Each row was made from one walk, in order. Every step used is in the known rows, and no mark comes twice. Write each row's walk.
Known rows
H -> J -> P -> X -> S: [-31 -66  -2  18 -39  -3 -19  12 -23  -5  28   0  -3  12   6  41 -32  11
  38  -5 -22   3 -12  55 -20 -10  14  24  13  34]
B -> P -> M: [-17 -41  -5 -27   1   2 -25   2 -21  11  19   2  -3   8 -24  33 -21   7
  57   0  13  14 -21  36 -52 -27   7  14   7  -5]
X -> S -> T: [-20 -32  12  12 -52  36 -22   3 -39 -13   9   7  -7  17  11   2 -23  -4
  -5 -12 -21   2   9  35  13 -12 -20  -4 -13  24]
M -> H -> J: [-18  -9  14   9 -23  -2 -21  -4 -31  21  15 -11  -8  23   5  15 -24  18
  20  -4 -18  19  -8  72 -27 -12  25  11  40  23]
U -> M -> H -> J: [-11 -15  20   5  -7 -21 -10  -5 -27  37  36 -18  -3  16 -21  25 -18  16
  13  -7  -4  19   4  64 -33 -13   6  -6  38  11]
R -> Y -> P: [-21 -14   8 -18 -15  19 -17 -26 -27  20  20   5 -20   3  -8  45 -14   6
  34  -2  12   0  -5  45 -41 -14 -13  -5 -11   8]
E -> M -> H -> J -> P -> Y -> R: [-11  -3  12   2 -15  -7 -19  -6 -17  12  20  -2 -20  21 -20  14 -28   6
   3   3 -11  20 -35  80 -59 -24 -24   5   5  23]
X -> S -> T -> E -> M -> U: [-12 -32  15  -6 -65  23 -30  -8 -42  -6  21  26 -19  12   8  -4 -15  -6
 -11 -10 -21  18  -1  50   4 -11 -27  -5 -19  36]
E -> M -> U -> T: [ -1  -5  10 -10 -29  -9 -29  -2 -33   2  34  10   0   8 -25  -8 -17 -21
   9  -5   8  28 -15  66 -44  -6 -35  -2   1  -4]
T -> E -> M -> R -> Y -> P -> X: [-15  -5  28 -31 -39  -9 -31 -34 -30   2  38  22 -37  -5 -24  14 -12  21
   3   8  14  13 -23  57 -66 -20 -27   4  -7  47]
U -> M -> H: [ -6  -5  23  -3  -7 -10  -8 -12 -30  37  36 -18  -1  15 -29  20 -13  19
  17  -4   5  21   5  54 -34 -16   1 -14  32   2]
Y -> R: [-24   0  14   7 -27  20 -14  -8 -33 -13  11 -12  -9   7 -14   5 -30  10
   6  -1  25   5 -21  49 -52 -22 -10   3  13  13]
X -> S: [-17 -29  15  14 -27  36 -18   9 -44 -12  23  -4  -3  16   9  18 -31  16
  11 -10 -15   6   0  35   7 -14  -7   0  -7  28]
E -> M -> R -> Y -> P -> X -> S -> T: [-21 -10  23  -8 -31  -1 -26  -4  -6 -21  13  10 -19  -4 -24  12 -24  -4
 -14   1  11   1 -20  54 -52 -28 -45  -4 -20  29]
U -> T: [ -5 -10   7   9 -28   8 -28 -13 -43   4  30 -16   2   6 -12  -6  -8  -6
  15  -6  18  -6  25  35 -21  -9 -19   4  20   4]
H -> J -> P -> M: [-30 -56   7  16 -30  -9 -20   2 -24   7  32  -3  -1   9  -7  40 -29   9
  38  -7 -10   0 -10  58 -35  -6  13  18  21  26]
W -> B -> P -> Y: [ -3  -3   6 -29   1 -10 -41  -7 -23  15   4  -5  -9  14  -8  26 -11   3
  39  15  14   9 -13  14 -43 -12   6  -2  -1   9]
W -> B -> P: [-11  -3   5 -18 -10 -12 -41   0 -24   6   3   7  -1  11  -3  16 -19   2
  44   6  15  11 -15  23 -47  -5  13   3  15   9]
H -> M -> R: [-34  -2  25   0 -10 -19 -10   3 -26   2  18 -24  -1  -5 -50  10 -26  10
 -30 -17  20  -2 -12  63 -67 -13  -3  -4  19  24]
T -> S -> X: [-16  11  21  -9 -26  30  -4  13 -29   7  28  13 -16  -5   0  21 -15   7
  18   6 -20  30  -6  29 -14 -25   8  20   7  12]
B -> P -> X -> S -> T -> E -> M -> U: [-13 -57 -18 -39 -32  -2 -34   6 -19   0  15  28 -16   8  -8  21 -15  -6
  45   2  -7  32 -30  45 -38 -32  -5  19 -12  12]
X -> S -> T -> E -> M -> H -> J: [-15 -31  15   5 -60  19 -29  -6 -38  -2  16  22 -25  18  14  -1 -20   1
 -17 -11 -33  12   0  58   3 -14 -21   0  -8  49]
Y -> P -> M -> U: [-15 -41   7 -22 -12   1 -17 -12 -18   7  31   9   2  11 -12  23 -15  -1
  35  -4   6  29 -30  50 -57 -11  -4   2   6  -6]
S -> T -> E -> M: [-16  -3  18 -17 -70   5 -30 -30 -42   7  17  27 -26  11 -17 -19 -12 -12
 -11  -3  -9  10  -3  54 -39  -2 -40  -3  -6  15]
B -> P -> X -> S: [-19 -55 -18 -22 -10  10 -25  15 -20  -5  13   7  -6  12  -6  34 -25   9
  57   2  -5  19 -24  31 -33 -33   8  23  -4   6]
S -> T -> E -> M -> R: [-18  -1  24 -17 -73  -1 -34 -28 -34  -3  14  23 -26   3 -20 -21 -10  -9
 -18   0   3   4  -2  53 -43  -8 -36  -2  -4  24]
U -> T -> S: [  2   0  12  13 -30   4 -25  -4 -42  10  30  -2  -3  -3  -3  -8  -6   0
   8   2  16   0  31  37 -14 -14 -14   6  15  14]
R -> Y -> P -> M: [-21 -25  13 -22  -8  18 -15 -29 -25  24  25   4 -19   2 -15  53 -12   7
  33  -1  13  -1  -3  42 -43 -17 -15 -10 -11  10]
E -> M -> R -> Y -> P: [-20   8  28  -8 -17  -6 -26  -7 -11 -14  19   2 -16  -5 -30  14 -26   3
  -5   2  24   1 -25  59 -67 -23 -36  -2 -11  22]

Write each row's walk
[-18 -41  12  -2 -30  11 -17 -16 -20  18  33  -1   4   9 -21  34 -14  20
  56  -1   7   7 -12  48 -37 -20  14   3  21  14] => J -> P -> M -> H
[-25 -67  -2   2 -61 -15 -29   2 -21   0  31  22 -13   8   4  28 -22  -4
  26  -4 -25  16 -17  69 -26  -8   1  21   5  39] => H -> J -> P -> X -> S -> T -> E -> M -> U
[-13 -43  11   5 -27 -17 -11  -3 -17  30  32  -6  -5  15 -15  28 -13  10
  13  -8 -14  17   6  60 -20 -20   2  -5  28  21] => U -> M -> H -> J -> P -> X -> S -> T
[-28 -60   6   8 -35 -14 -24   4 -23   8  35   1   2   6  -5  39 -24   3
  42  -6  -7   8 -12  63 -32  -5  19  17  21  23] => H -> J -> P -> M -> U
[-18 -29  11 -29 -13  13 -19 -28 -24  26  26   9 -16  -1 -14  52  -7   1
  37  -1  16   8  -4  47 -41 -17 -10 -11 -11   7] => R -> Y -> P -> M -> U
[-15 -23   7   7 -34  -4 -20   3 -17   4  17  15 -15  22 -10   8 -30  -2
   3  -6 -30  22 -27  77 -39 -18 -24   6   6  26] => E -> M -> H -> J -> P -> X -> S -> T
[ -9 -22  16   0  -8 -20 -10 -13 -17  38  35 -23 -11  13 -26  35 -11  18
  13   1   5  15  -3  63 -40 -25   2  -7  27  18] => U -> M -> H -> J -> P -> Y -> R
[-20 -14  17 -28 -69  -3 -32 -35 -24   2  13  30 -34   0 -19  -5  -5 -11
 -12   3   3   5  -6  53 -50 -14 -40  -2 -13  26] => S -> T -> E -> M -> R -> Y -> P -> X
[  1 -33   5   0 -47  -8 -36 -23 -36  12  44  12 -24   6  -5   0  -1   4
   8  -4  -3   8  10  59 -25 -18 -25  12  15  49] => U -> T -> E -> M -> H -> J -> P -> X -> S
[-27 -22  27 -19 -46   3 -35 -22  -8 -16  12   2 -24 -18  -9  25  -5  14
  -2   7  32 -12   1  38 -36 -34  -8   0  -8  49] => M -> R -> Y -> P -> X -> S -> T -> E
[-20 -62   5   3 -45 -20 -31  -9 -27  14  43   7  -6   2  -4  32 -13   2
  36  -5  -2   7  -2  64 -31  -6  14  18  23  35] => H -> J -> P -> M -> U -> T -> E
[  1 -21   8 -25 -52  -7 -41 -22 -47  16  42  10  -2  -2  -7  -5   9 -11
  27   0  23  28  11  54 -19  -5   2   3  17  10] => M -> U -> T -> E
[-13 -26   9 -33 -15  17 -18 -23 -17  29  32  15 -22 -10  -9  51   6  -9
  31   0  10  14   5  39 -31 -27 -11  -2  -8  12] => R -> Y -> P -> M -> U -> T -> S -> X
[-18 -49  -3 -12 -33   1 -19  -9 -13  -3  20  24 -23  21   8  15 -21   3
  11  -4 -30  29 -35  61 -48 -19 -20  14  -2  28] => Y -> P -> X -> S -> T -> E -> M -> H -> J
[ -8 -42   7 -27 -21  -4 -25 -25 -23  13  39  14  -7   7 -10  16  -3  -2
  30  -3  12  28 -20  51 -56 -13 -11   3   9   7] => Y -> P -> M -> U -> T -> E
[  2  -4  13  -6 -40  -3 -35 -30 -49  11  44   7 -20   3 -18 -13  -3  -1
   2  -3  14   4  14  49 -37  -9 -37   5  11  27] => U -> T -> E -> M
[-18 -30  19  -7 -59  22 -31 -15 -27 -13  15  24 -29   3   7   6 -13   1
 -18  -8  -9   2  -1  47  -9 -21 -33  -5 -25  50] => X -> S -> T -> E -> M -> R -> Y -> P
[-17 -29  29 -18 -30 -17 -21 -20 -12  10  33  -4 -18 -13 -29  31  -2  13
  -6   1  28  -1  12  39 -36 -29 -19 -14   1  36] => U -> M -> R -> Y -> P -> X -> S -> T -> E
[-28  -4  30 -12 -25   0 -31 -16  -9 -14  12 -13 -12 -18 -16  28 -12  17
  10   7  44 -14  -3  40 -49 -29   0   1   2  30] => M -> R -> Y -> P
[-16 -36   3 -35 -38  12 -25 -29 -23  18  23  29 -31   1  -5  41  -4  -6
  21   1  -1  15 -10  53 -35 -20 -28  -7 -27  24] => R -> Y -> P -> X -> S -> T -> E -> M -> U
[-21 -41  15 -13 -49  14 -23  -8 -27 -12  18  12 -21   2  -9  22 -16   6
   0   4 -10   4   2  34 -15 -27 -26  -1 -18  41] => P -> X -> S -> T -> E -> M -> R -> Y
[-19 -42   5 -16 -36   3 -22 -10 -10 -19  20  20 -19  10  -2  10 -19   4
   6   0  -9  19 -33  47 -53 -23 -27  11 -11  27] => Y -> P -> X -> S -> T -> E -> M -> R
[-19   0  25 -22 -72   1 -35 -34 -33   4  13  25 -32  -2 -20 -10  -6 -10
 -17   1   7  -1   4  53 -40 -11 -38  -6 -10  28] => S -> T -> E -> M -> R -> Y
[-11 -31  10 -34 -22   7 -27 -40 -28  32  35  14 -24  -5 -13  45   5   0
  31   0  22   6   5  48 -40 -18 -16 -10  -8  20] => R -> Y -> P -> M -> U -> T -> E
[-14 -15  28 -26 -40  -2 -32 -29 -30  -3  38  24 -38  -4 -16  16 -13  22
  -2   5   8  13 -22  56 -53 -23 -29   4 -13  56] => T -> E -> M -> R -> Y -> P -> X -> S
[-16 -40  11   6 -67  18 -29  -7 -32  -2  19  25 -24  16  13   3 -18   3
  -7 -12 -31  11  -4  60   1 -16 -19   3  -8  51] => X -> S -> T -> E -> M -> H -> J -> P
[-21 -28  11 -18  -7   9 -17 -26 -20  31  22   4 -22   5  -8  55 -11   8
  30  -2   4   3  -4  54 -42 -19  -5  -6   1  20] => R -> Y -> P -> M -> H -> J
[-18 -24   9 -15 -76  -6 -30 -28 -30  12  17  31 -29  12 -12  -7 -10  -9
   0  -1 -19  14  -8  66 -41  -9 -26   6   4  27] => S -> T -> E -> M -> H -> J -> P -> X
[-25 -21  39 -12 -12   5 -23 -17 -21   1  25 -18  -4 -13 -34  39 -13  18
  12   6  35 -14  11  30 -38 -28  -3 -12   7  28] => P -> M -> R -> Y
[-16 -20   7   5 -26  -1 -22 -12 -19  23  15 -14 -15  19   0  27 -16  20
  25   4  -8  14 -16  71 -35 -25  22  13  29  31] => M -> H -> J -> P -> Y -> R
[-24 -48  -1  -2 -41  11 -14  -7 -23  -1  30   2   4   7 -18  34 -19  15
  63   4   3   6 -16  36 -37 -16   7  14   8   6] => J -> P -> X
[-18 -20  13 -23  -7  17 -16 -31 -22  31  22   4 -20   4 -13  51  -9  10
  33  -1  11   4  -3  48 -43 -21  -8 -11  -3  14] => R -> Y -> P -> M -> H
[  2   0  12  -8 -29 -11 -27   3 -33   5  34  17  -2   3 -20  -9 -16 -18
   6  -1   7  31 -12  68 -41 -10 -33  -1  -1   1] => E -> M -> U -> T -> S
[-19 -40   6   3 -52  -1 -27 -11 -23  19  18   9 -18  19  11  19 -14  17
  23  -2 -27  19  -9  71 -17 -20  21  15  29  45] => M -> H -> J -> P -> X -> S -> T -> E
[-16 -27   5 -29 -32  16 -21 -33 -21  23  18  25 -36   6  -4  40  -7   3
  17   0  -7  11  -9  54 -37 -24 -27  -6 -19  30] => R -> Y -> P -> X -> S -> T -> E -> M -> H
[-17 -53   1  -6 -59  12 -21 -12 -20   1  28  22 -12  11  -9  24 -13  13
  40   1 -15  14 -18  49 -25 -23  -7  10  -1  32] => J -> P -> X -> S -> T -> E -> M -> H
[-28 -63   0  10 -56 -10 -25   1 -22  -2  29  18 -17  11   2  28 -27   2
  21  -5 -27   7 -15  64 -28  -9  -5  22   5  42] => H -> J -> P -> X -> S -> T -> E -> M
[-22 -31  19 -11  -8  -1 -18 -12  -8 -10  24  -4  -2   3 -17  20 -19  12
  19  -1  19   8 -27  42 -66 -21  -7   5   9  11] => Y -> P -> M -> R
[  5   0  14  -7 -39  -4 -36 -32 -46  18  41   6 -22   6 -15 -15   0   2
   2  -3  11   9  13  56 -36 -13 -30   4  19  30] => U -> T -> E -> M -> H
